What can hang from each mark:
budoz: dinum
rika: dinum
lazup: dinum
gabin: dinum
dinum: gabin lazup rika vorare
zifon: rika vorare
vorare: dinum zifon

Each row was made from one small tree. The marks that hang from a mark follow it in brackets, in alphabetical order. Every link used is in the known rows. Write each row's tree.
Known rows:
vorare{dinum{gabin lazup} zifon{rika}}: [ 0.259  1.631 -1.868 -2.623  0.387  0.753  0.055 -0.673 -0.362 -2.065
 -2.107  0.810  2.253  1.650 -0.764  3.844 -5.354  0.087]
zifon{rika}: [-1.504  1.184 -0.309  3.126 -1.141 -0.943 -1.299  1.941  0.475  3.794
  1.471  3.689 -1.772  1.049  1.017  3.564  0.836  1.157]
zifon{rika vorare}: [ 1.316  2.146  0.203  3.945  1.549  1.585 -1.133  0.222  1.298  3.013
  1.368  5.364  0.008  0.571  1.159  3.633 -1.117  0.861]
dinum{vorare}: [-0.623 -0.791 -0.159  0.633 -0.675 -0.643 -0.397 -1.342 -1.353  1.947
  1.120 -0.949 -0.631  0.034  2.702 -0.563  2.495  3.107]
zifon{rika{dinum}}: [-0.571  0.166  1.016  4.787 -0.590 -2.154  0.101  2.502  1.279  2.813
  1.611  4.673 -2.096  0.680  0.512  3.208  0.387  0.113]
rika{dinum{gabin vorare{zifon}}}: [ 1.546 -2.449  0.745  0.490 -0.432 -3.285  1.753 -0.086 -0.723 -0.283
  0.206 -0.529  0.551 -0.717 -0.233 -0.517 -0.481  2.821]
lazup{dinum{gabin vorare}}: [ 1.380 -1.410 -0.520 -3.204 -0.950 -1.973 -0.642  0.299  0.651  2.175
  0.940 -0.367 -1.549 -0.055  0.797 -0.931  2.787 -0.342]
gabin{dinum{lazup rika vorare{zifon}}}: [-2.588  1.292  1.947  0.441 -1.227  1.493 -2.022 -0.766  0.225 -2.825
 -0.052 -2.578  1.788 -1.057 -1.248 -2.781 -0.342 -2.211]
budoz{dinum{gabin rika vorare{zifon}}}: [ 0.345  0.649  0.614 -2.201 -0.259  1.229  2.195  1.375 -0.339 -1.153
 -0.821 -2.294 -1.094 -1.157 -2.145 -2.346  0.566  1.135]
gabin{dinum{lazup vorare}}: [-1.248 -0.455  0.876  2.987 -0.305  1.527 -1.857 -0.544  0.719  0.751
  0.528 -1.445  2.957 -1.143  0.136 -2.580  1.078 -1.477]
rika{dinum{vorare}}: [ 0.598 -2.276  1.288  3.752  0.046 -2.848  1.539  0.235  0.207  1.484
  1.262  1.086 -0.947 -0.166  1.860 -0.313  1.812  1.493]
rika{dinum{gabin lazup vorare{zifon}}}: [ 1.125 -2.346  0.053  0.005  0.365 -1.235  1.116 -0.926 -0.424 -2.045
  0.052 -2.027  1.811 -0.739 -0.114 -1.194 -1.312  0.922]
budoz{dinum{lazup rika vorare{zifon}}}: [-0.869  1.569  0.293 -0.590  0.702  3.591  1.593  0.502  0.843 -2.239
 -0.524 -2.748  0.022 -0.145 -0.046 -2.097  0.129 -0.969]
lazup{dinum{gabin rika vorare{zifon}}}: [ 0.117  0.335  0.540 -5.763 -1.942 -2.069 -0.848  0.044  0.111 -1.446
  0.352 -1.491 -2.663  0.010 -0.558 -1.127  1.389 -1.008]
vorare{dinum}: [-0.057 -0.428 -1.260  2.017  0.383 -1.537  0.752  0.398 -0.299  3.410
 -0.720  2.833 -0.713  1.781  2.237  2.717  0.899  0.670]
budoz{dinum{lazup rika}}: [-1.279  0.808 -0.485  1.872  0.748  2.578  1.256  2.654  1.661  0.926
 -0.201 -0.597 -0.964  0.128 -0.270 -1.227  2.023 -2.226]
vorare{dinum zifon}: [ 0.281  0.901 -1.837 -0.368 -0.156 -1.902  1.138 -0.094 -0.059  0.992
 -1.953  1.484  2.023  2.555  2.275  4.401 -2.940  2.767]
gabin{dinum}: [-1.070 -0.665  0.620  4.835 -1.287 -1.617 -1.444  2.236  1.404  4.506
  0.432  1.560  2.018 -0.501 -0.138 -0.168  1.856  0.086]
rika{dinum{lazup}}: [-0.092 -2.274 -0.384  4.597  0.634 -1.946  0.751  1.293  1.349  1.727
  0.839  1.167  0.646  0.501  1.717  0.649  1.002 -0.661]
zifon{vorare}: [ 1.890  0.039 -1.036  3.525  1.755  0.235 -0.381 -0.328  0.729  3.993
  0.657  2.899  1.681  0.506  2.511  1.947  0.521  2.436]

Which tree is each row?
[-0.667  0.076  1.323  2.284 -1.369 -0.649 -1.074  0.093  0.594  1.336
  0.151 -0.600  2.994 -0.778  0.070 -1.062 -0.077  1.307]	gabin{dinum{vorare{zifon}}}
[-0.183  0.846 -0.732  0.502 -0.990 -1.659 -0.008  1.227  0.743 -0.176
 -0.137  1.095  1.879  1.088  0.093  3.658 -3.514  2.191]	vorare{zifon{rika{dinum{gabin lazup}}}}
[-1.992  0.574 -0.019 -6.588 -1.148  1.786 -1.432 -3.082 -3.159 -6.550
 -0.733 -6.132 -0.282 -1.115 -2.195 -3.173 -1.143 -0.144]	dinum{gabin lazup rika vorare{zifon}}
[ 1.404  0.055 -0.347 -4.207 -1.265 -1.707 -0.701  0.292  0.971  0.624
  0.613 -0.166 -0.758  0.364  0.387  0.483  0.324  0.164]	lazup{dinum{gabin vorare{zifon{rika}}}}
[ 2.242  1.139  1.491  5.732  2.167  0.432  0.225  0.801  2.117  2.077
  1.574  6.317 -0.276  0.125  0.604  3.252 -1.595 -0.182]	zifon{rika{dinum} vorare}
[-0.073 -0.299  0.767 -4.613 -1.665 -1.876 -1.010  0.278 -0.053 -0.225
  0.925 -0.835 -3.998 -0.340 -0.582 -1.900  3.293 -2.078]	lazup{dinum{gabin rika vorare}}
[-0.256  0.052  0.212 -1.526  0.805  3.414  1.452  0.671 -0.232 -1.663
 -0.438 -3.092 -1.193 -1.461 -2.154 -3.837  1.670 -1.708]	budoz{dinum{gabin lazup rika vorare}}
[ 1.667  0.524 -0.658  0.315  2.687  2.064 -0.057 -1.639 -0.323 -0.258
 -0.898  1.981  0.505  0.184 -0.024  0.573 -1.074 -1.253]	zifon{vorare{dinum{gabin lazup rika}}}
[-1.150 -0.168 -1.007 -1.970  0.311  0.295 -0.175 -0.565 -1.633 -1.338
 -1.432 -0.096 -1.794  0.607 -1.174  0.033  0.226 -2.612]	vorare{dinum{gabin lazup rika}}
[-3.125  1.855  0.433 -3.651 -0.864  2.149 -1.441 -2.996 -1.796 -5.653
 -0.013 -4.695 -0.478  0.220  0.820 -1.831 -0.622 -0.507]	dinum{lazup rika vorare{zifon}}
[-2.213 -0.369  0.309 -4.980 -0.732  1.962 -1.710 -2.762 -3.320 -4.915
  0.072 -5.110 -2.178 -1.653 -2.208 -4.324  1.514 -1.599]	dinum{gabin lazup rika vorare}
[-0.430  1.127 -0.821 -3.814 -1.049 -2.130  0.791 -0.152 -1.614 -2.042
 -2.416  0.029 -0.317  1.303 -1.190  2.436 -2.854  1.297]	vorare{dinum{gabin rika} zifon}
[ 0.345 -1.255 -2.278 -0.575  1.024  0.195  0.196 -0.607 -1.013  1.057
 -1.445  0.364  0.666  0.859  0.214  1.088 -0.292 -0.944]	vorare{dinum{gabin lazup}}
[-2.728  0.632  2.228  1.593 -0.944  1.669 -2.217 -0.564  0.139 -1.649
  0.500 -1.957  0.485 -1.440 -1.349 -3.598  1.606 -3.246]	gabin{dinum{lazup rika vorare}}
[-0.075  0.717 -0.019 -2.691  0.517  3.305  1.628  0.432 -0.106 -2.884
 -1.048 -3.725  0.113 -1.136 -2.172 -3.046 -0.249 -0.692]	budoz{dinum{gabin lazup rika vorare{zifon}}}
[-0.852  1.215 -1.525 -4.293 -0.242 -0.040  0.200 -1.072 -1.387 -3.742
 -2.635 -1.405  0.932  1.362 -1.101  1.701 -3.612 -0.520]	vorare{dinum{gabin lazup rika} zifon}
[ 2.544  0.607  0.871  3.948  2.602  1.648 -0.165  0.083  1.635  0.463
  1.076  4.610  0.686 -0.536 -0.817  2.009 -2.438 -1.313]	zifon{rika{dinum{gabin lazup}} vorare}
[ 1.702 -1.156 -0.409  0.349  0.668  1.336  2.350  1.585  0.125  2.456
 -0.262 -1.111  0.022 -1.224 -0.818 -2.101  1.945  1.842]	budoz{dinum{gabin vorare}}
[ 1.381 -3.102  0.965  1.696 -0.122 -3.110  1.534  0.190 -0.776  0.887
  0.782  0.125 -0.807 -1.103 -0.240 -1.331  1.425  1.776]	rika{dinum{gabin vorare}}
[ 1.577 -0.668 -0.756 -4.400 -1.222 -2.172 -0.479  0.067  0.732  0.984
  0.360 -0.996 -0.248  0.317  0.822 -0.117  0.895  0.702]	lazup{dinum{gabin vorare{zifon}}}
[-0.197 -0.339  1.058  2.090 -0.004 -0.103 -0.176  0.455  0.153 -0.168
  1.370  1.856 -1.348 -0.471 -0.836  0.832 -0.462 -0.855]	zifon{rika{dinum{gabin lazup vorare}}}
[ 2.232  0.399 -1.347  2.743  3.331  2.226  0.139 -1.647  0.787  1.856
 -0.509  3.011  2.187  1.044  2.437  2.025 -1.159 -0.257]	zifon{vorare{dinum{lazup}}}
